Each row was made from one small tree. The marks that hang from a mark follow it in brackets, in alphabetical order. Every link used is in the known rows. Write each row's tree.
Known rows:
posu[biretu mozup[savuv[fave]]]: [-2.547 -1.898 -3.525 -0.552  1.548 -2.210 -2.335 -1.311  0.912 -0.118
 -0.092  0.341  0.495  2.331 -0.686 -1.498]
lika[fave[posu[biretu mozup[savuv]]] ziza]: [-3.609 -1.231 -2.200 -0.714  0.478 -1.684 -4.226 -2.111 -0.772 -1.491
  0.998 -1.632  2.190  0.212 -1.492  0.629]
ziza[lika[fave[posu[mozup[savuv]]]]]: [-0.505  0.046 -1.099 -3.025  0.104 -0.113 -2.803  0.089 -0.040 -1.163
  1.549 -2.581  1.654  1.565 -2.098  1.205]
mozup[posu[biretu ziza] savuv[fave]]: [-1.117 -0.597 -1.293 -1.783  2.137  0.390 -0.881 -1.489  3.185  0.493
 -1.727  0.198 -1.934  2.047 -1.185 -0.881]
lika[fave ziza]: [-2.167 -0.561 -0.972 -0.447  0.967 -0.096 -3.102 -2.206 -1.487 -0.906
  1.153 -1.823  2.315  0.632 -1.880  0.217]
mozup[savuv[fave[posu]]]: [-1.056  0.715  0.455 -0.610  1.775 -0.437 -0.259  0.020  1.098  0.023
 -0.693 -0.619 -0.668  1.384 -1.019  0.181]
posu[biretu mozup[savuv[fave]] ziza[lika]]: [-2.244 -1.650 -3.190 -2.029 -0.065 -2.340 -4.996 -2.163  1.657 -0.002
  0.066  0.946  0.652  1.306 -1.004 -2.004]
ziza[lika[fave[posu[mozup]]]]: [-0.263  0.051 -1.597 -3.251  0.096 -0.206 -3.124 -0.033 -0.305 -1.041
  1.841 -2.474  2.035  1.604 -2.212  1.374]
ziza[lika[fave[posu[biretu mozup]]]]: [-0.406 -0.301 -2.376 -3.532  0.154 -0.463 -3.613 -0.568 -0.071 -1.219
  1.923 -2.021  2.016  1.554 -1.858  1.035]
posu[biretu mozup[savuv[fave]] ziza]: [-3.057 -1.621 -3.398 -0.248  0.826 -2.459 -4.438 -2.585  1.526  0.156
 -0.519  1.346  0.210  1.752 -0.550 -2.167]
fave[lika[ziza] posu[mozup]]: [-3.248  0.534 -0.160 -1.214  0.181 -0.597 -2.895 -1.242 -0.011  0.486
  0.178 -0.642  0.483 -0.518 -1.370  2.453]
lika[fave]: [-0.925  0.139 -1.815 -0.645  1.793  0.358 -1.915 -1.042 -0.821 -0.816
  1.265 -2.027  1.437  2.703 -1.313  0.641]
savuv[fave[lika] mozup[posu[biretu]]]: [ 0.227  0.491 -2.431 -1.709  2.805 -1.382  2.082 -0.342  1.717  2.841
 -1.089 -0.610 -1.678  2.503 -1.852  1.156]
ziza[lika[fave[posu[biretu mozup[savuv]]]]]: [-0.636 -0.318 -1.866 -3.340  0.179 -0.379 -3.307 -0.450  0.170 -1.306
  1.657 -2.140  1.639  1.535 -1.721  0.891]
posu[biretu mozup[savuv] ziza[lika[fave]]]: [-2.672 -1.792 -3.518 -1.878 -0.207 -1.785 -5.716 -2.565  1.122 -0.829
  0.654 -0.079  1.130  1.716 -0.978 -1.633]
savuv[fave]: [-0.042  0.431 -1.100 -0.930  2.067 -0.793 -0.494 -0.304  0.294  0.914
  0.074  0.091  0.450  1.863 -1.416 -0.137]
posu[mozup]: [-1.791 -0.916 -2.119 -0.023  1.256 -0.758 -2.121 -0.504 -0.478 -0.029
  0.308 -1.265  1.401  2.546 -2.048 -0.233]
lika[fave[posu] ziza]: [-2.455 -0.106 -0.930 -0.873  0.672 -0.599 -3.594 -1.860 -1.210 -1.307
  1.126 -2.000  2.227  0.014 -1.855  1.276]

Which tree is each row?
[-1.557  0.302 -1.395 -1.900 -0.136 -1.079 -4.545 -0.846  0.567 -0.553
  0.401 -0.980  1.177  0.718 -2.074  0.967] -> fave[posu[mozup ziza[lika]]]
[-0.605  1.396 -2.159 -1.242  1.780 -2.857 -0.449 -1.132  1.301  2.376
 -0.647  0.350 -1.119  1.076 -1.059  1.306] -> savuv[fave[lika posu[biretu ziza]] mozup]
[-1.955  0.564  0.382 -1.087  1.414 -0.493 -0.843 -0.986  1.279  0.421
 -0.642  0.215 -0.948  0.355 -0.428  0.398] -> mozup[savuv[fave[lika[ziza] posu[biretu]]]]
[-2.648 -0.603 -2.024 -1.328  0.743 -0.981 -4.299 -2.601 -0.895 -1.519
  1.276 -1.341  2.219 -0.122 -1.319  0.802] -> lika[fave[posu[biretu]] ziza]
[-2.007 -0.656 -0.765 -1.073 -0.347 -0.745 -4.145 -1.118  0.824 -0.079
 -0.113 -0.872  0.780  1.499 -2.097 -1.038] -> posu[mozup[savuv] ziza[lika]]
[-3.887 -0.189 -1.068 -1.575  0.290 -1.023 -3.412 -2.119  0.750  0.011
 -0.033  0.118 -0.073 -0.672 -0.397  1.574] -> fave[lika[ziza] posu[biretu mozup[savuv]]]
[-0.035  0.626 -2.362 -1.561  2.477 -1.548  1.053 -0.975  2.012  2.962
 -1.312 -0.179 -1.823  2.207 -1.798  0.815] -> savuv[fave[lika] mozup[posu[biretu ziza]]]
[-1.745 -0.747 -2.290 -1.349 -0.327 -1.141 -4.919 -1.282  0.021 -0.195
  0.933 -1.192  1.935  1.935 -2.326 -0.357] -> posu[mozup ziza[lika[fave]]]
[-1.838 -0.434 -2.968 -2.552 -0.016 -1.620 -5.544 -1.909  0.943 -0.876
  0.603 -0.036  1.179  0.619 -1.278  0.303] -> fave[posu[biretu mozup ziza[lika]]]
[ 0.842  0.381 -1.956 -0.925  2.897 -1.497  2.366  0.541  1.128  2.222
 -1.194 -1.691 -0.817  2.946 -2.971  0.630] -> savuv[fave mozup[posu]]
[-2.150  0.129 -2.354 -0.511  0.902 -1.078 -3.659 -1.014 -0.324 -0.968
  1.048 -1.891  1.564  2.104 -1.582  1.323] -> lika[fave[posu[mozup ziza]]]
[-2.796 -0.790 -0.691  0.294  1.025 -1.338 -1.075 -0.240  0.231  0.712
 -0.439 -0.708  0.407  1.623 -1.677 -0.180] -> posu[mozup[savuv[fave[lika[ziza]]]]]
[ 0.280  0.415 -1.580 -0.712  2.289  0.009  0.189 -1.015  0.883  1.220
 -1.177 -2.246 -0.768  2.652 -2.890  0.270] -> savuv[mozup[posu[ziza]]]
[ 0.386 -0.008 -3.001 -1.217  2.628 -2.017  0.615 -0.829  1.713  2.138
 -1.268 -0.580 -0.981  2.590 -2.387 -0.175] -> savuv[fave mozup[posu[biretu ziza]]]
[-1.704  1.070 -1.028 -1.106  1.010 -1.724 -1.786 -0.368  1.093  1.611
 -0.165  0.674 -0.247  0.930 -1.049  1.561] -> savuv[fave[lika posu[mozup ziza]]]
[-2.381 -1.717 -2.994 -1.982 -0.198 -1.520 -5.577 -2.636  1.405 -0.573
  0.197  0.455  0.752  1.315 -0.995 -2.022] -> posu[biretu mozup[savuv] ziza[lika]]
[-2.694 -1.671 -4.229 -0.646  0.706 -1.817 -5.668 -3.310  0.713 -0.199
  0.173  1.063  1.088  1.787 -0.820 -1.866] -> posu[biretu mozup ziza]
[-0.524 -0.606 -1.115 -3.047  1.499  0.481 -1.288 -1.190  3.283  0.387
 -1.309 -0.067 -1.604  1.735 -1.515 -0.759] -> mozup[posu[biretu ziza[lika]] savuv[fave]]
[-3.016  0.290 -1.608 -1.709  0.871 -0.672 -2.592 -1.343  1.234  0.098
  0.064 -0.015 -0.675  0.780 -0.010  1.857] -> fave[lika posu[biretu mozup[savuv]]]
[-1.047  0.068  0.493 -1.117  1.854  2.072 -0.684 -1.079  2.366  0.000
 -1.758 -1.439 -1.751  2.166 -1.917 -0.218] -> mozup[posu[ziza] savuv]
[-1.984  1.357 -1.283 -2.390  0.739  0.128 -4.208 -2.945  1.416  0.291
  0.165  1.083 -0.863 -0.093  0.321  1.656] -> fave[lika posu[biretu ziza]]
